(in the rows, 128 means zero)
Known rows, with every step that occurs
D -> R: [182 135 136 172 161 147 111 134  99 153 101 143 176 133 124 112 173 146
 139 184 124 113 114 126 154 131 116 124 134]
R -> D -> F -> M -> Q: [132 149  72  37 147 146 122 106 124  75 167 154 151 144 151 170 159 163
 120 160 156  75 134  12  87 123 126 129 179]
M -> Q -> D -> R: [198 138 126 161 104 143 120 156 124 171 112 126 172 131 144 150 139 168
 113 139 122  72 125 111 151 135 130 128 154]
R -> D -> F: [177 153  71  65 186 117 103 140 103 107 173 143 122 169 122 141 182 125
 144 198 179 122 138  86 101 129 125 132 156]
F -> M -> W: [117 124 121 140 117 156 129  69 146 118  99 125 168  99 158  94 112 143
  92  93 143 112 106 144 131  99 131 118 108]
F -> D: [135 133 106 116 145 136 126 137 105 130 140 155 128 130 123  74 132 121
 128  77 139 118 157 140 165 152 132  96 130]
F -> M -> Q -> D -> R: [132 129 137 163  69 166 126 120 130 171  94 127 200  97 167 143 125 193
  98  84 126  77 116  87 135 136 132 116 173]
F -> M -> Q: [137 135  96 105 106 174 137 113 124  99 134 134 171 126 168 133 114 150
 102 117 107  78 128  67 141 128 134 119 163]
D -> F: [149 141  67  83 161 119 126 130 108 122 177 118 118 154 112 129 159 108
 143 151 125 143 126 132 135 133 112 136 133]
M -> W -> D -> R: [150 119 148 200 136 119 104 107 137 117  69 149 122 152 128 148 149 179
 132 216 128 115 105 145 138  88 107 145  74]
D -> Q -> M: [129 119 125 102 105 141 143 137 109 165 141 117 123 169 136 107  91 139
 114 181 109 151 129 139 130 140 168 148 191]
F -> D -> Q -> M -> W -> H: [ 87 118 184 105  90  81 158  93 152 156 101  92 102 115 114 114  68 119
  99  97  87 136 132 187 137 118 143 121 139]
F -> M -> W -> H -> Q: [ 96 109 178 195 142 145 111  86 136 115  67  93 139  77 113 132 119 100
 104 108 129 166 120 150 132 114 121 145  91]
H -> W: [130 109  98 141 159 155 120 150 121 139 126 129 115 132 139  99 164  99
 167 186 145 102 152 138 142 119 124 109 135]
W -> H -> F: [156 121 172 156 148 111 152 168 105 124 140 130 137 104 113 172 152  69
 173 142  99 156 110 107 154 143  95 124 110]
R -> D: [193 149 113  95 176 133  99 158  95 121 143 161 143 170 139 117 151 135
 135 199 194 117 127  82 111 132 147 136 156]
W -> H: [156 144 161 129 133 104 130 151 105 129 135  95 131 129 122 147 127  84
 137 152 134 137 113 134 153 139 114 152 128]
H -> W -> D: [ 83  98 100 155 135 138 108 165 136 107 129 134  45 156 141 139 151 129
 182 233 160 118 160 107 136 125 113 138 123]
R -> D -> Q: [185 128 133  79 152 137  94 148  89 122 121 162 146 174 139 132 155 147
 136 250 151 127 155  59 124 117 152 145 211]
Q -> M -> F: [155 181  95  83 122 133 134 159 127 122 180 127 115 158 128  80 101 122
 115 130 141  99 132 164  92 148 175 126 139]
W -> D -> R: [141 119 146 188 137 133  99 150 104 122 107 160 114 161 128 144 168 172
 152 222 129 124 121 111 143 131 114 156 111]
Q -> M -> F -> D: [113 181  97  77 123 126 128 161 136 128 173 147  99 142 122  47  94 131
 116  39 142  93 157 177 102 170 172  94 135]
H -> Q -> D -> F: [131 112  72 143 156 138 102 169 107 169 157 105  93 140  85 135 146  94
 137 108 143 196 156 163 121 157 135 138 128]
Q -> M -> W -> D: [101 125 127 145 105 105 138 115 163 116 134 113  66 176 133 122  67 153
 111 172 148 140 103 177 105 113 156 160  73]
Q -> M -> W -> D -> F: [ 84 132  90 102 123  88 144  97 166 109 161  98  45 184 111 143  89 143
 127 158 135 145 103 170  88 110 132 164  76]
D -> Q: [162 114 117 111 117 148 120 152  93 132 120 137 142 152 136 116 129 129
 126 203 100 141 148 109 156 124 139 142 188]
F -> M: [106 132 115 138 119 166 126 116 106 132 136 127 167 109 159  93 132 138
 117 101 151 123 119 105 137 143 139 126 143]
D -> Q -> M -> W -> H -> F: [123 102 205 150 110  94 179 127 151 145 104 109 123 114 110 170  88  90
 139 161  59 168 105 149 129 106 120 133 125]
R -> D -> Q -> M -> F: [161 166 116  40 124 131 106 175 119 114 161 152 113 185 142 106 116 155
 125 218 150  97 159  90  62 129 192 148 217]
H -> F -> D -> Q -> M: [ 98  85 139 115 129 138 171 155 121 152 140 165 124 123 111 103 101 123
 141  79  67 158 156 126 150 157 141  84 175]

Rows
[ 65 115 133 157  97 140 116  87 153  92 105 143 104 123 166 128  96 167
 109 132 152 130 107 118 118 102 131 151  88] : F -> M -> W -> D
[ 85 119  95 124  85 132 137  82 159 160 131  87 137  85 148 120 114 144
  98  30 151 137 111 154 102 111 125 118 110] : Q -> D -> F -> M -> W
[ 43 120  92 105 112 139 120 119 123  86 171 135  90 139 140 145 142 154
 140 134 147 147 134  80 111 143 113 159 128] : W -> D -> F -> M
[ 94 130  86 110 132 138 136  61 150 110 128 106 157 101 139 111 140 137
 108  87 126 128 110 141 114  97 106 122 102] : D -> F -> M -> W
[141 176  94  78 133 137 109 163 121 100 159 164 114 132 122  59 139 115
 126  58 131  84 177 142 131 152 145  91 133] : M -> F -> D
[124 113 138 161 131  91 113 121 142 163 117  67  89 103  80 174 128  75
 128 105 133 190 133 186 122 119 108 151  78] : M -> W -> H -> Q -> D -> F
[152 132 140 157 156 141 115 129 102 154  98 156 171 117 113  81 171 153
 139  96 118 110 144 145 167 149 113  94 129] : F -> D -> R
[141 133  78 106 111 115 123 154 119 173 187  97 107 132 122 135 133 110
 134  89 148 151 132 151 124 146 131 137 139] : Q -> D -> F
[118 121 193 117  89  90 159  97 143 146 102  71 117 134 118 144  68 110
 108 175  89 146 100 166 124  99 144 159 145] : D -> Q -> M -> W -> H
[ 98 109 189 169 127 136 153 149 108 124 136 131 162  68 140 160 136  88
 158  80 108 151 103  83 145 148  95 119 121] : W -> H -> F -> M
[135 122 182 160 132  88 180 125 152 139 129 102 118 107 111 159  95  79
 140 111 101 154  74 172 122 115 115 123  67] : Q -> M -> W -> H -> F
[160 104 203 247 129 113  99 126 135 191  46  81 137  89  88 154 139 114
 126 136 128 165 113 190 138 114 112 137  79] : M -> W -> H -> Q -> D -> R
[114 139  56  60 124 155 143  99 134  96 163 119 153 128 147 150 132 148
 111 105 102  87 126  70 131 130 108 118 167] : D -> F -> M -> Q
[169 167 127 123 149 140 103 151 119 121 110 174 152 113 111  70 179 148
 134  74 109  71 166 141 134 144 123  77 137] : M -> F -> D -> R
[114 143  96  70 162 132 118  67 146  93 133 142 152 121 141 129 163 152
 111 130 179 114 117  85  76  89 120 124 126] : R -> D -> F -> M -> W
[153 115 164 184 166 120 104 114 125 119  72  88 115 123  93 146 123  78
 114 171 119 170 123 181 150 109 117 149  78] : M -> W -> H -> Q
[154 129 138  87 131 122 125 103 141 138 109 132 128 175 133 115  92 157
 102 216 150 131 122 125  87  91 174 142 176] : R -> D -> Q -> M -> W
[130 108 188 159 143  93 160 112 145 115  94 142 136  73 105 142 130  74
 152  45  90 137 119 153 168 112  85  81  70] : M -> W -> H -> F -> D
[107 130  76 103 145 112 117 147 116  93 178 134  69 179 112 158 144 128
 159 194 140 149 135 114 125 138 113 166 115] : W -> D -> F
[136 181 124 117 138 129 125 147 131 147 134 148 142 130 106  51 139 160
 124  62 122  79 148 178 107 165 158  87 138] : Q -> M -> F -> D -> R
[115 153  95 115 159 151 110 171 125 123 152 144  86 151  81  49 111 118
 109  57 136 141 185 185 104 177 173  98 135] : H -> Q -> M -> F -> D
[ 77 135  93 112  94 140 127 126 130 166 174  97 137  91 152 117 136 134
 118  34 166 148 128 116 111 160 135 131 145] : Q -> D -> F -> M
[ 66 135 150 124  75  92 139  83 160 157 123  64 124  61 139 159 113 109
 114  28 146 150  99 144 106 120 109 140 101] : Q -> D -> F -> M -> W -> H
[122 113 178 149 149 103 151 159 110 126 129 146 134  91 103 143 143  71
 174  56  96 149 134 120 171 160  90  87 105] : W -> H -> F -> D
[142 113 211 203 154  96 152 108 136 135  54 157 172  62  95 155 170 109
 159  77  71 127 111 151 170 110  62  72  64] : M -> W -> H -> F -> D -> R
[125 117 161 139 115 140 172 140 132  88 126 136 169  82 150 198 124 102
 138  92  79 102 113  40 155 135  90 122 142] : W -> H -> F -> M -> Q
[184 139  97 112  89 139 128 159 132 150 152 120 134 153 161 151  95 134
 103 114 139  91 132 120 147 135 154 130 158] : M -> Q -> D
[120  95 139 130 101 123 119 111 144  97  93 147  87 171 139 152 103 151
 125 244  99 139 143 119 142  79 127 164 132] : M -> W -> D -> Q
[ 76  86 147 184 119 147 140 111 157  81 108 169 115 103 154 156 119 147
 141 121 120 145 114  87 125 102 103 127  71] : H -> F -> M -> W -> D
